Known rows, with every step that occurs:
sudo kazam: [ -1   7  -6  -7  15   1  -1   7 -23 -11  -1   9  -2  18 -13  -3 -23 -12
 -34 -22  32  14  -5   1   2 -14   0  24 -16  -8  -2 -13  -4 -14  -4  12
   0  11  25 -11   9  -7  11   1]
pala tezu zufop: [  0   9 -14 -13   7  10   5   4 -17  -6 -10  14  -3  27 -19  -8  -7  -9
 -28  -3  21   5 -10  -4   7   1   7  -1   2 -22   1 -26 -12  -8  10  25
  18  -3  -1   6  18 -22   9   9]
gidar berer nuguk: [  2  -2  -4  -9 -14 -14  -3   8  -6 -12  -7   1   0  29  -5  -3 -13 -12
 -28 -13  -1   2 -19  -5   1   0   5  10 -23 -28 -13 -15 -14  -5  -9   9
  16 -12   5  -8   7  -1  33   5]
gako gidar: [  6  -1 -17 -12  -6 -10   3   9 -12  -6 -30   6  12  32 -12  -7 -21  -6
 -30  -8  17  -1 -22  -4  11 -11   9   4  -6 -20 -11 -12 -15 -11  -3  11
   0 -13  23  -3   6 -10  25  13]
gidar gako kenu gifi kazam sudo: [ -6   0   4 -10  -6  -4 -16 -17   0  -3 -15  26  -2  10 -16  -4 -11 -20
 -39 -10  24  21   3  -2   1   2   6   4  16 -23   2  -5  -5 -19 -12  -8
   6  12  34  -2 -16  -2  -9   8]
guzu nuguk berer gidar gako kenu: [  2  -9  11  11 -14 -16 -30  -6  -5 -10 -16  17   0  32 -19  -1 -16   6
 -22  -5  36  14  -9 -15   3   0  13  11 -15 -11   8  -9  -9 -13   7  10
   4 -19  17  -8  -9   0  18  20]
guzu nuguk fanaz: [ -9  17  -8  -3  -3  -1  22   5  -9  -6 -16   5   1  13  -2   5 -14 -18
 -17 -15  20   5 -13  -2  -5  10   7  12 -14 -18 -12   2 -12 -24  -3  16
  23   4   5 -12  -7 -11  20   9]
pala tezu zufop nuguk sudo kazam gifi: [ -5  17   0 -23   7   1   5  12 -30   7  11  31  -9  17 -18 -12 -11   7
 -49  -7  48  14   1   8 -23 -24 -11  26   0 -25  13  -1   2 -12 -21  -5
   9   4  14   0  -4 -14  -2   0]
berer gidar zufop tezu: [  5  -5  -9  -9   9   9   2  -2  -7  -9 -11  21  -3  22   1  -8   6   4
 -13 -45  20   7 -22  -2   4  -2  20  21  11 -10  -6  11  -2 -21  16  13
  11 -39  -4  -5   8  -9   7  16]
berer gidar gako kenu: [  6 -16   3   5 -13 -17 -26  -3  -5 -14 -21  19   1  29 -20  -7 -14   7
 -20  -3  42  13  -1  -6   7   6   8  10  -9  -1   6 -13  -9 -14   7  12
   7 -19  19  -4  -7   2  25  20]
paze fanaz: [  0   7 -25 -10  -2  16  10  13 -12 -17 -25   1  -1  19   1   1 -15 -29
 -15 -16  19  19   1   0  11   9  -4   7  -5 -12 -18  -7 -18 -15   6  17
  -7  12  -2  -9  15 -16  37  10]
kenu gako gidar berer nuguk fanaz paze: [ 10   7  -9   3 -18  -6  15   0 -12 -11 -30  -7  -2  11  -7  -7 -35 -14
 -11  13  21   8  -9 -12 -27   4   1  -1  -9 -22  -2  -5 -19 -14 -10   6
  19 -15  11 -10  -4 -12   4  12]
berer gidar zufop nuguk: [  1  -9  -9  -9  -2  -4   7  12 -15  -9  -8  32   6  34  -7   6   3  11
 -26 -29  36 -12 -41   2   6  11   3  26  -2  -9 -12  11 -15 -16   7   9
  14 -24   8 -10  11 -11  16   8]
pala tezu berer: [-12   9 -12 -18  -1   6 -26  10  -5  -2  -6  -6  -2  22 -27   4 -19 -21
 -22 -12   8   9 -10  -9  -6  -2  14  12  -7 -18  -8 -31  -6  -7  -1  41
  14 -19   6   2   1 -28   7  13]
pala tezu zufop nuguk berer gidar gako kenu gifi: [  1   3  10  16 -24 -15 -27 -10  -6  -9   2  18   8  47 -21   4  -4   5
 -37   4  40   8  -8 -18   0  -3   7  15  11 -24   3 -10 -11 -13  -6   9
  15   4  16   1 -11 -17   3   8]
zufop tezu berer gidar gako kenu gifi kazam sudo: [ -2   1  15  -9   1  -3 -22 -20   9   3  -9  19  -4  15 -12  -5 -13 -17
 -36 -12  18  17  -3  -8  -5  -5  16   8  25 -19   5   3  -5 -22 -15  -2
   6 -15  29   2 -17  -7 -20  12]
zufop tezu berer gidar gako: [  5  -4 -11  -8  -6  -8 -30   4  -1  -4 -13   6  -1  28  -9   0 -11   0
 -19  -4  12   7  -9 -10 -12  -5  15  10  -3  -1  -8 -16 -20 -28  -2  24
  10 -23  11  -2   4   2  17  29]
guzu nuguk berer: [ -4   9  -5  -2  -3   3 -16   2 -13  -6  -9   5   0  27 -14   6 -17 -19
 -23 -17  11  12 -18 -11  -2 -13  19  12 -15 -33 -10 -14 -13 -11  -1  18
   4   4   7 -17   5 -10  10  11]
kazam gifi: [  3   5 -27 -21  -7  -3 -12   8 -16   0 -16  19  -1  16 -12  -8  -5 -10
 -22  -4  32   8   6  12  -5 -16  -4  16   4 -20 -12 -16  -8  -2 -18  22
  10   7   7  -8   0 -11  31  13]
gidar berer nuguk sudo kazam gifi: [  0  13   0 -19  -2  -8  -6  10 -22   2   8  19 -11  10  -7 -15 -17   3
 -45 -11  32  22   6   6 -22 -23 -12  27 -12 -25   6  -5   0  -9 -31  -7
   7   1  14  -7  -7   0  14   1]
pokirab nuguk berer gidar gako kenu gifi kazam: [  0  -3  11  16 -13 -15 -12 -19  -1  -2   6  26   6  22  -5   0 -14 -16
 -32  -5  36  17   2  -3  15 -22  -3   3  14 -27   7   0  -8  -6 -15   1
   9   9  38  -9 -18 -15   4   1]
guzu nuguk zufop tezu berer gidar: [  5  -3   8 -11  12  -5  -6   6  -2   1  -6   3  -5  29  -5  -2  -9  -3
 -20 -20  12  -7 -26 -11  -3  -3  20  17   9 -13  -1   6 -20 -11  -7  19
   9 -41   1  -4  12 -19  13  17]
zufop nuguk pokirab: [  1  -4 -18  -9   1  -6  -3  21 -15  -4   1   7   9  35 -18  17   1 -11
 -13 -19  36  -1 -23   9 -12 -16  19  32   6 -13  -6   2 -10 -17  -3  -6
   6   8  11 -24   2  -1   5  -1]
gidar zufop tezu: [ -1  -3 -16  -9   6  18  -5   0  -8 -13 -11  19  -7  11  -2  -6   7  -2
 -14 -50  21  15 -16  -1   0  -2  18  22   5 -17  -8   7   4 -16  14  15
   6 -22  -1  -8   7  -7   4  15]
tezu zufop nuguk berer gidar: [ 12   1  -3  -5   1  -2   1   5 -14  -8  -8  16   6  48  -9  -2 -19  -3
 -24  -3  23  -7 -30  -7  10  -7  12  11   1 -18  -5  -8 -25 -17  -1  17
   8 -17   6 -11  17 -18  11   8]
kenu gako gidar zufop nuguk guzu: [ -3   7 -36   3   1   4  -7   6 -16  -8 -17  13   1  14  -7   5 -25  21
 -26 -20  33   0 -37  -9 -15   3   2  15   0  -9 -23  14 -25  -2   0   4
  16 -12  22 -14  11 -28  -7  24]
pokirab nuguk berer gidar: [  9  -1   1  -3   4  -9   0   4 -13  -4 -12  17  11  44  -7  -7 -22  -7
 -18  -9   9   0 -26   3   5  -8  11  -3   7 -17  -8  -7 -20 -15  -5  12
   2 -21  13 -15   4 -12  21   5]
paze fanaz veso: [ 11  -1 -25 -20   1  10   7  11 -11 -18 -43   5  -2   5 -15  -6 -10 -14
 -16 -21  30  16   4   6   7   2   6  11  -2 -10  -9 -17  -8 -23   8  -1
   7  10  -3 -13  20 -35  21  13]
pala tezu zufop nuguk berer gidar: [  4   4   2  -8   3  -2   2   5 -16  -3  -6  18   7  53 -17  -1 -18  -2
 -25  -2  18  -6 -30  -8   4  -8  15   9   3 -24   0 -12 -17 -20   4  16
  14 -23   2  -5  12 -25   4   9]
gifi kazam: [ -2  -4 -14 -13   5   6   8  -5  -9  -3  -7  17  -4   6  -9  -1 -13 -32
 -23 -15  27  13   1   6  18 -19   0   7  -3 -23  -2 -10  -6  -6  -1  16
  15   9  25  -8   5 -16  11   6]
gidar berer: [  9   6 -16 -14  -9   3 -26   3  -1 -14 -11  -4   5  22  -6  -8 -16 -19
 -24 -32  19  16  -9  -2   3  -3   6  15 -21 -24 -10 -26 -15 -13   0  22
  19  -2   2 -11   7  -4  24  11]
pokirab nuguk berer gidar gako kenu gifi kazam sudo: [ -2   2  17  -1  -4 -11 -12 -18   0   2  -7  33   4  22 -11  -7 -19 -13
 -39  -6  16  17  -9   0  -3  -3   6  -5  24 -24   4   3  -9 -19 -16 -15
   1  -3  35  -6 -19  -3 -12   4]
nuguk guzu: [ -5  13 -36  -8   8   8 -11   1 -14 -12 -24  -1  -4  13 -12  -5 -26  -5
 -19 -16  21  10  -6   3  -7  -4   8   5   1 -11 -25 -12 -17  -5   3  13
  13  -3  11 -14  11 -27  10  24]
kenu gifi kazam: [ -2   2 -10  -7  -5  -1   1 -14  -7  -3  -2  14   3  14  -6   5  -6 -32
 -29 -11  29  11   4   1  18 -22  -2  10  12 -29  -7  -6 -10  -7 -15  14
  18  26  30  -7  -3 -21  10   0]
guzu nuguk sudo kazam gifi: [ -4  15   1 -20   6  -5  -1   8 -26   7   2  25  -9   9 -11 -10 -10   3
 -42 -12  42  17   5   7 -24 -26  -9  27  -5 -21   6   3  -1 -12 -26  -4
   5   8  18  -9  -8  -3  10   4]

Rows:
[ -5   1  -5 -27  12   7   4  -6  -7   0 -20  25  -5   7 -16  -8 -17 -28
 -33 -15  12  15  -8   6   3  -1   8   1   9 -22  -1  -7  -6 -19  -6  -1
   7   0  24  -6  -1  -6  -6   6]
gifi kazam sudo
[ -2   4 -12  -6  -7   6 -18  10 -15 -13  -5  10   3  34 -20   7 -21 -19
 -27 -19  23   6 -22  -4  -3 -12  13  19 -10 -32 -13 -11  -9 -11  -4  14
   0   7  13 -18   6 -16   5   7]
zufop nuguk berer
[  9   0   6  17 -24 -16 -29 -10  -4 -14  -2  16   7  42 -13   4  -7   5
 -35   2  44   7  -7 -17   7  -2   5  16  10 -19  -1  -6 -17  -9 -13   9
   9  11  19  -5  -6 -10   8   7]
tezu zufop nuguk berer gidar gako kenu gifi
[  8  -2 -13  -9   1   2   8  14 -17 -13  -8  21   1  33 -13   3  -6  -7
 -33 -14  37 -12 -28  -2   3   4   0  16  -3 -20  -9  -3 -22  -6  -4  15
  12   7   8  -7  21 -14  12   4]
tezu zufop nuguk
[ -5  12 -27  -1  10  -1  -1   2 -15  -9 -19  10   2  16  -5  -8 -27  -2
 -22 -21  17   2 -16  11 -16  -3  -1  -7  13 -13 -25   0 -17   1  -6   0
   6  -7  18 -17   6 -24  13  16]
pokirab nuguk guzu
[ -2  -3 -12  -2   2 -11  -7  18  -5  -1   7  -8  -5  25 -11  14  -5 -14
  -7 -11   6   3 -18  -3 -14 -19  29  26   6 -13  -5  -1  -9  -8 -10   3
   1 -16   4 -16   0  -1   2   0]
zufop tezu berer nuguk pokirab
[ -6  -5  -1  -8  -4  -8  -4  10  -2  -9  -5  -3 -10  22 -10   3 -12 -17
 -23 -11  -4  -4 -20 -12  -7  -6  15  13  -6 -21 -14  -3  -7   0 -14  19
   4 -26   7  -4   7 -10  17   8]
zufop tezu berer nuguk
[ -4  -3  -3  -9   6  -2   5  12 -19  -6  -3  18 -11  10  -9  -2  -1   1
 -31 -24  25  -1 -21   0  -1  10   1  13  -2 -25   2   2 -23   2  -5  -4
   5   3   7 -10  15 -11  27   9]
guzu nuguk zufop
[  1 -12  -5   5 -17  -9 -32  -2  -5 -18 -19  16  -4  18 -22  -4 -13  -1
 -22  -9  44  21   5  -6   4   8   4  12 -14  -8   1 -16  -2  -8   6  14
   2  -2  19  -5  -9   4  22  19]
gidar gako kenu
[ -4   1   8 -13   1  -2  -7 -18   0  -2 -16  24  -2  12 -17  -7 -13 -27
 -39 -14  24  17  -1   0   7   0   7   6  19 -26   2  -1  -3 -12 -13  -4
   8   6  31  -4 -14 -11  -9   1]
gako kenu gifi kazam sudo
[  5 -11   8  13 -15 -18 -27  -4  -5 -14 -14  22   3  31 -17  -7 -21   6
 -22  -6  35  15  -8  -5   3   2   6   3  -4  -8   6  -8  -8  -9   2   5
  -3 -19  21  -9 -11   1  19  14]
pokirab nuguk berer gidar gako kenu
[  7  -6   0  -2  -2  -3  -2   7  -8  -7  -2   6 -11  18  -2 -10 -13   6
 -27 -27   9   6 -25 -12 -12  -6  13  12   5 -32   5  14 -15  -2 -12 -10
   4 -18   9  -6  12  -8   8  13]
kenu gako gidar berer nuguk zufop tezu
[  1   2   1  -2   8   9  -3  -4  -7  -5  -6  19  -3  24   2  -4   4   5
 -15 -46  14   9 -29 -10  -1  -9  28  22   3 -21  -4  13  -4 -21  15  12
   8 -38  -4 -10   7 -10  -1  16]
guzu nuguk berer gidar zufop tezu
[  0  -7  -8  -9  -3  -2  -4  14  -9 -10  -4  24   4  28  -6   8  -3   8
 -27 -28  32 -12 -42  -5   4  13   4  30  -4  -7 -13   5 -19 -11   1  19
  14 -31   8  -8  10 -16  11   8]
tezu berer gidar zufop nuguk
[ -1  -7 -15  -3   0 -16   7  18 -15  -4   1   4   0  31 -12  12  -3  -8
  -9  -3  12   2 -17   5  -6 -13  20  19   3 -12  -6  -4 -13 -10  -6  -5
   6   0   9 -19   2   4  17  -4]
berer nuguk pokirab
[  4  -3 -15  -2 -11  -8 -26   3 -14  -8 -14  14   2  35 -12   0 -17   2
 -19   6  15  12  -7  -6  -3  -6  12   4 -11  -9  -9 -26 -22 -30   2  16
   7  -5  14 -10   3   4  24  25]
nuguk berer gidar gako
[ 12   7 -13 -13 -14  -5 -19   6  -1  -8 -19  -6  14  30  -4 -10 -23 -11
 -32 -26  15  11 -21  -7   7 -12   6  10 -21 -28  -8 -22 -19 -14  -2  15
  12 -15   9  -5   4  -6  23  13]
gako gidar berer
[  5 -10   3   9 -15 -12 -34  -5  -5 -15 -16  15  -1  29 -21  -6 -21   4
 -19  -2  38  21  -1 -10   7   2  13  11 -12  -8   6 -16  -8 -13   7  13
   2 -17  17  -6  -8   0  18  19]
nuguk berer gidar gako kenu
[  1  -6  -1  -7  12   7   7   9 -14 -10  -1  21  -9  15  -4 -13  -2  -5
 -24 -46  20   4 -18  11 -10  -4   8   8  23 -27   1  16  -3  -3  -6 -11
  -7 -12   6  -9   8  -9  12   8]
pokirab nuguk zufop tezu
[  6  12   0 -13  -6 -15  -8   9 -21   7   4  17  -8  14  -6 -14 -26  12
 -46   1  32  20  -2  -3 -25 -26 -12  23 -12 -23   8   2 -10  -7 -37  -7
   7   2  26  -7  -8  -1   7   5]
kenu gako gidar berer nuguk sudo kazam gifi
[-16   0  11 -26  -3  -4   0  13 -15  -3  -2   8 -17  22 -24  -5 -19  -7
 -37  -3   1  11 -14  -6 -20   4   8   6  -3 -25  -2  -5  -4 -13 -13  -1
   6 -24  11   1  -7  -8  10   3]
pala tezu berer nuguk sudo
[  8  -5   5  -8  11  -6  -3   8  -3  -3  -6   9  -3  29  -3  -9 -14  -3
 -20 -22  11  -7 -26   0  -3  -1  12   7  20 -10  -2   5 -19  -7 -11  12
   3 -42   6  -5   9 -17  14  11]
pokirab nuguk zufop tezu berer gidar
[ -5   3 -16  -2  -9  12 -14  10 -16 -15   1  21   1  23 -12   7 -14  -5
 -25 -32  26  10 -30  -6   3  -1  11  25 -11 -28 -13  -6 -11 -10   4  15
   1  -1   7 -18   7 -14   1   6]
gidar zufop nuguk berer
[  3  -1  -7   0 -10 -12 -22   2 -13  -2 -12  15   4  37 -10   4 -11   6
 -21   3  13   7 -15 -10  -9  -8  13   4 -13 -13  -7 -19 -23 -30   1  13
   9  -8  13 -11   4   5  22  25]
guzu nuguk berer gidar gako
[ -2   4 -14   0 -12   6 -12  11 -16 -12  -4  20   6  26 -11   5 -18   1
 -30 -27  26   7 -38 -10   5  -5  10  22 -12 -30 -12  -3 -13 -11   4  10
  -4  -9  12 -13   6 -15   1   7]
gako gidar zufop nuguk berer
[  8  -2 -13   0 -11  -8 -18   6 -15  -7  -7  20   2  38 -10   2 -14   9
 -27   8  23   2 -18  -9  -4  -4   7   5  -8 -11  -6 -18 -28 -27   0  12
   9  -4  11  -7  12   1  15  22]
tezu zufop nuguk berer gidar gako
[  6 -11   7   6 -11 -10 -36  -4   5 -13 -16   9  -4  24 -19  -6 -15   2
 -17 -11  37  16  -2 -13   0   1  16  15  -5  -2   5  -7  -4 -13   4  19
   4 -32  15  -1  -8  -2  12  24]
zufop tezu berer gidar gako kenu
[ -1  -7  -6   4  -7 -10  -6   9  -2  -7  -6   3 -10  17  -3   5 -16   2
 -24  -8  -3  -2 -34 -22  -8   0  14  14  -5 -18 -12   7 -17   2 -16  19
   4 -32  15  -2   9 -11   6  13]
kenu gako gidar zufop tezu berer nuguk
[  4  -3 -17  -7   2   2 -10   7  -5  -9 -10  16  -3  14   1  -3  -6   8
 -16 -22  21   3 -28  -7  15  17   7  20  -2   0 -12  -9 -22 -10  11  32
  14 -38   1  -3  11 -15  18  13]
tezu berer gidar zufop
[ -1  -6  -5  -7  -6  -7   3  15 -14 -12   6  12 -13  12  -5  -9 -11   1
 -34 -19  11   3 -19  -2   6  13  -4  11 -10 -30   1  -7 -23   7 -11  -7
   8  -5   1  -6  16  -7  33   4]
gidar berer nuguk zufop
[  1  -4  -7 -14  11  13  -1   6 -14 -12  -4  12 -13  11  -9 -12  -2  -8
 -22 -41  23  10  -9   4  -4  -5  15  16  15 -25   2   7  -3  -7   1  -1
   0  -8   1  -7  12 -11  10  14]
nuguk zufop tezu
[  9  -2  -2 -14   9  -3 -12   5   1  -4 -15  -2  -1  35  -8  -5 -15 -13
 -14 -15  10  -2 -18  -8   0  -9  22  15   9  -6  -8  -6 -15 -17  -4  30
  11 -41   5  -4   8 -18  12  17]
zufop tezu berer gidar
